Known rows, with every way that one mark hangs from another:
fena{forem{sonuz}}: [ 4.97 -3.96  3.79  1.29 -3.44  3.60  5.74 -0.49 -0.34 -1.58  1.31 -0.92
  2.57  0.61 -4.65 -0.83  0.85  0.92]
viba{forem{kebom sonuz surip{mamali}}}: [ 1.81 -1.90  1.40  5.06 -1.80  2.00  4.32 -0.55 -0.52 -2.61  1.59  0.86
  2.64  1.44 -3.47  0.93  1.18  1.69]
ledal{forem{surip}}: [ 2.27 -1.14  4.00  1.01 -6.05  6.13  6.13  0.63 -3.98 -1.83  0.63 -0.65
  0.33 -2.91 -4.33 -3.29  2.35 -0.76]
tegus{forem{sonuz}}: [ 3.99 -2.68  3.74  2.31 -2.17  3.77  5.53 -2.80 -0.68  0.19  2.97 -0.28
  1.29 -0.39 -1.65  0.52  1.50  0.23]
nolol{forem{kebom sonuz surip{mamali} tosa}}: [ 3.36 -0.47  1.21  6.83  1.20  1.63  3.00 -2.84 -0.20 -4.15  2.27  2.81
  1.24  3.10  1.33  0.23  4.62  6.02]
tegus{forem{kebom}}: [ 1.93 -2.02  2.40  1.72  0.29  4.99  5.30 -4.12 -1.82 -1.75  1.60  0.64
  1.92  0.41 -2.32 -0.32  1.69 -0.25]
viba{forem{surip}}: [ 1.91 -2.40  2.19  0.37 -4.75  5.98  6.33 -0.67 -2.18 -0.89  1.61 -0.07
  1.49  0.48 -6.48  0.79  1.02 -1.71]
tosa{forem{surip}}: [ 3.12 -2.03  3.56  0.30 -5.27  6.29  4.52 -1.43 -4.40 -1.53 -0.02 -1.16
 -1.18  0.07 -3.94 -1.27  2.21 -0.31]
forem{surip{mamali{sonuz}} tosa}: [ 6.63 -2.54  3.04  2.70 -3.98  3.01  5.07  1.48 -0.45 -0.78  2.14  2.26
  1.32  0.64  0.60 -0.30  1.57  1.34]
surip{mamali{sonuz}}: [ 3.74 -5.18  2.62  1.92 -2.66  2.05  7.31  1.58 -1.08 -0.30 -0.69  0.35
  2.03  0.95 -2.12 -0.94  1.28  0.47]
viba{forem{kebom sonuz surip{mamali} tosa}}: [ 3.09 -0.91  1.25  6.31 -0.15  1.69  3.29 -0.65  0.29 -3.35  2.59  2.70
  2.34  1.91 -2.12  1.71  0.87  2.75]
forem{kebom sonuz tosa}: [ 3.85 -0.90  2.20  6.57  2.69  1.19  2.37 -3.52 -1.06 -4.66  2.13  2.79
 -0.02  0.05  0.74  0.31  1.65  3.67]
tegus{forem{sonuz tosa}}: [ 5.31 -1.80  3.63  3.49 -0.65  3.34  4.52 -2.99 -0.13 -0.68  3.96  1.50
  0.96  0.05 -0.22  1.20  1.40  1.29]
tegus{forem{kebom sonuz surip{mamali}}}: [ 4.09 -1.53  2.87  4.68 -1.87  2.37  3.81 -2.24  0.19 -0.96  3.26  0.44
  2.86  0.64  1.05 -0.08  2.10  1.78]
tosa{forem}: [ 1.80 -2.85  3.08  0.64 -2.62  5.60  5.17 -2.03 -4.57 -2.07 -1.18 -1.02
 -1.17  0.47 -5.01 -1.17  1.72 -0.11]
nolol{forem{kebom sonuz surip}}: [ 2.06 -0.74  1.92  4.49 -1.07  3.49  4.16 -3.50 -1.77 -3.81  1.35  0.87
  0.11  1.60 -0.72 -0.37  5.16  4.46]
tegus{forem{kebom sonuz surip{mamali} tosa}}: [ 5.43 -0.64  2.76  5.91 -0.16  2.01  2.80 -2.41  0.85 -1.67  4.25  2.34
  2.50  1.04  2.56  0.63  1.88  2.89]

Rows:
[ 2.96 -1.43  2.83  5.08 -2.25  2.34  2.38 -1.12 -2.64 -3.19  0.01 -0.19
 -0.06  1.10 -0.78 -1.10  2.41  3.16]  tosa{forem{kebom sonuz surip{mamali}}}
[ 5.31  0.17  2.76  6.15 -0.76  2.06  1.66 -2.75 -0.87 -3.96  3.47  2.60
 -0.14 -0.52  2.15  0.03  2.30  3.59]  forem{kebom sonuz surip tosa}
[ 3.77 -1.87  2.29  6.02 -1.92  0.74  2.85 -1.42 -0.68 -2.63  2.12  0.34
  2.02  0.53  1.32 -1.23  2.16  2.91]  forem{kebom sonuz surip{mamali}}
[ 2.95 -2.13  2.17  4.00 -0.52  3.04  4.99 -1.12 -0.72 -2.27  2.24  1.84
  0.71  0.80 -4.83  2.34  0.43  1.19]  viba{forem{sonuz tosa}}
[ 4.54 -1.20  3.74  3.18 -4.64  3.98  5.82  3.05 -2.07 -2.01  0.67  1.80
  0.99 -1.75 -1.70 -2.33  2.15  1.43]  ledal{forem{surip{mamali{sonuz}} tosa}}
[ 4.21 -0.99  1.38  4.79  0.13  2.64  2.70 -1.94 -1.04 -3.48  2.47  2.80
  2.23  1.44  1.12 -1.06  1.79  2.16]  forem{kebom surip{mamali} tosa}
[ 6.23 -2.45  2.73  2.45 -2.26  3.43  4.59  1.41  0.69 -3.02  0.98  2.49
  3.76  2.04 -1.66 -0.76  1.24  2.38]  fena{forem{kebom surip{mamali{sonuz}} tosa}}
[ 3.58  0.32  3.01  7.00 -1.40  1.74  3.02  0.69 -1.45 -4.34  1.72  2.10
  1.30 -1.49  0.17 -2.31  2.30  3.71]  ledal{forem{kebom sonuz surip{mamali} tosa}}
[ 4.54 -0.82  2.11  3.71 -0.22  3.93  3.69 -2.68 -0.22 -1.64  3.42  2.41
  2.91  1.41  0.89 -0.01  1.80  1.29]  tegus{forem{kebom surip{mamali} tosa}}
[ 4.16 -2.41  3.55  3.53 -4.64  2.95  3.53 -0.12 -2.50 -1.30  0.61 -1.10
 -0.30  0.69 -1.63 -0.95  2.12  2.01]  tosa{forem{sonuz surip{mamali}}}
[ 6.79 -1.85  3.09  5.59 -3.00  1.02  2.90 -0.41  0.33 -1.22  4.20  1.51
  1.33  0.48  1.88 -0.15  1.50  2.79]  forem{sonuz surip{mamali} tosa}
[ 2.02 -1.96  1.26  3.31 -1.17  3.62  5.78 -1.12 -1.53 -3.09 -0.34  1.60
  1.43  2.88 -0.99 -0.75  4.86  3.82]  nolol{forem{kebom surip{mamali{sonuz}}}}
[ 2.87 -1.49  1.20  4.09 -0.91  3.20  4.97  0.80 -0.33 -3.00  0.84  3.31
  2.26  1.89 -3.17  1.55  1.01  1.60]  viba{forem{kebom surip{mamali{sonuz}} tosa}}
[ 5.73 -2.19  2.33  2.93 -2.93  3.46  4.07 -0.61 -0.93 -1.12  3.21  1.64
  1.91  1.00  0.05 -0.91  1.38  0.73]  forem{surip{mamali} tosa}
[ 1.92 -1.02  2.76  1.78 -2.85  5.73  3.55 -2.48 -4.56 -3.46 -0.68 -0.16
 -0.95  0.39 -2.94 -1.40  2.50  0.88]  tosa{forem{kebom surip}}
[ 4.95 -3.31  2.87  1.26 -3.98  3.85  5.68  1.58 -0.03 -2.28 -0.02  0.52
  4.10  1.79 -3.05 -1.54  1.38  1.27]  fena{forem{kebom surip{mamali{sonuz}}}}
[ 1.75 -1.65  2.87  4.31 -0.08  3.14  3.07 -2.74 -3.59 -4.03 -1.01 -0.19
 -1.33  0.36 -2.68 -0.66  2.15  2.66]  tosa{forem{kebom sonuz}}
[ 6.80 -1.02  3.81  4.19 -3.78  2.74  3.08 -1.48 -0.75 -1.57  4.30  1.44
 -0.36 -0.90  1.10  0.22  1.91  2.13]  forem{sonuz surip tosa}
[ 5.45 -0.77  2.07  7.54 -0.02  0.20  1.57 -1.62  0.24 -3.66  3.38  2.66
  1.63  0.92  3.00 -0.37  1.95  4.22]  forem{kebom sonuz surip{mamali} tosa}
[ 5.30 -1.33  2.01  4.75 -0.89  2.18  3.64  0.19 -0.61 -3.21  1.41  3.42
  1.67  1.11  1.73 -0.51  2.03  2.79]  forem{kebom surip{mamali{sonuz}} tosa}
[ 4.04 -2.12  2.83  2.31 -2.63  3.96  5.55 -0.84 -0.48 -0.64  1.60  1.13
  2.89  0.78  0.09 -0.15  2.05  0.62]  tegus{forem{kebom surip{mamali{sonuz}}}}
[ 2.21 -0.59  3.13  5.85 -2.91  2.15  4.05  0.75 -2.15 -3.50  0.68  0.28
  1.59 -1.79 -1.01 -3.07  2.55  2.65]  ledal{forem{kebom sonuz surip{mamali}}}
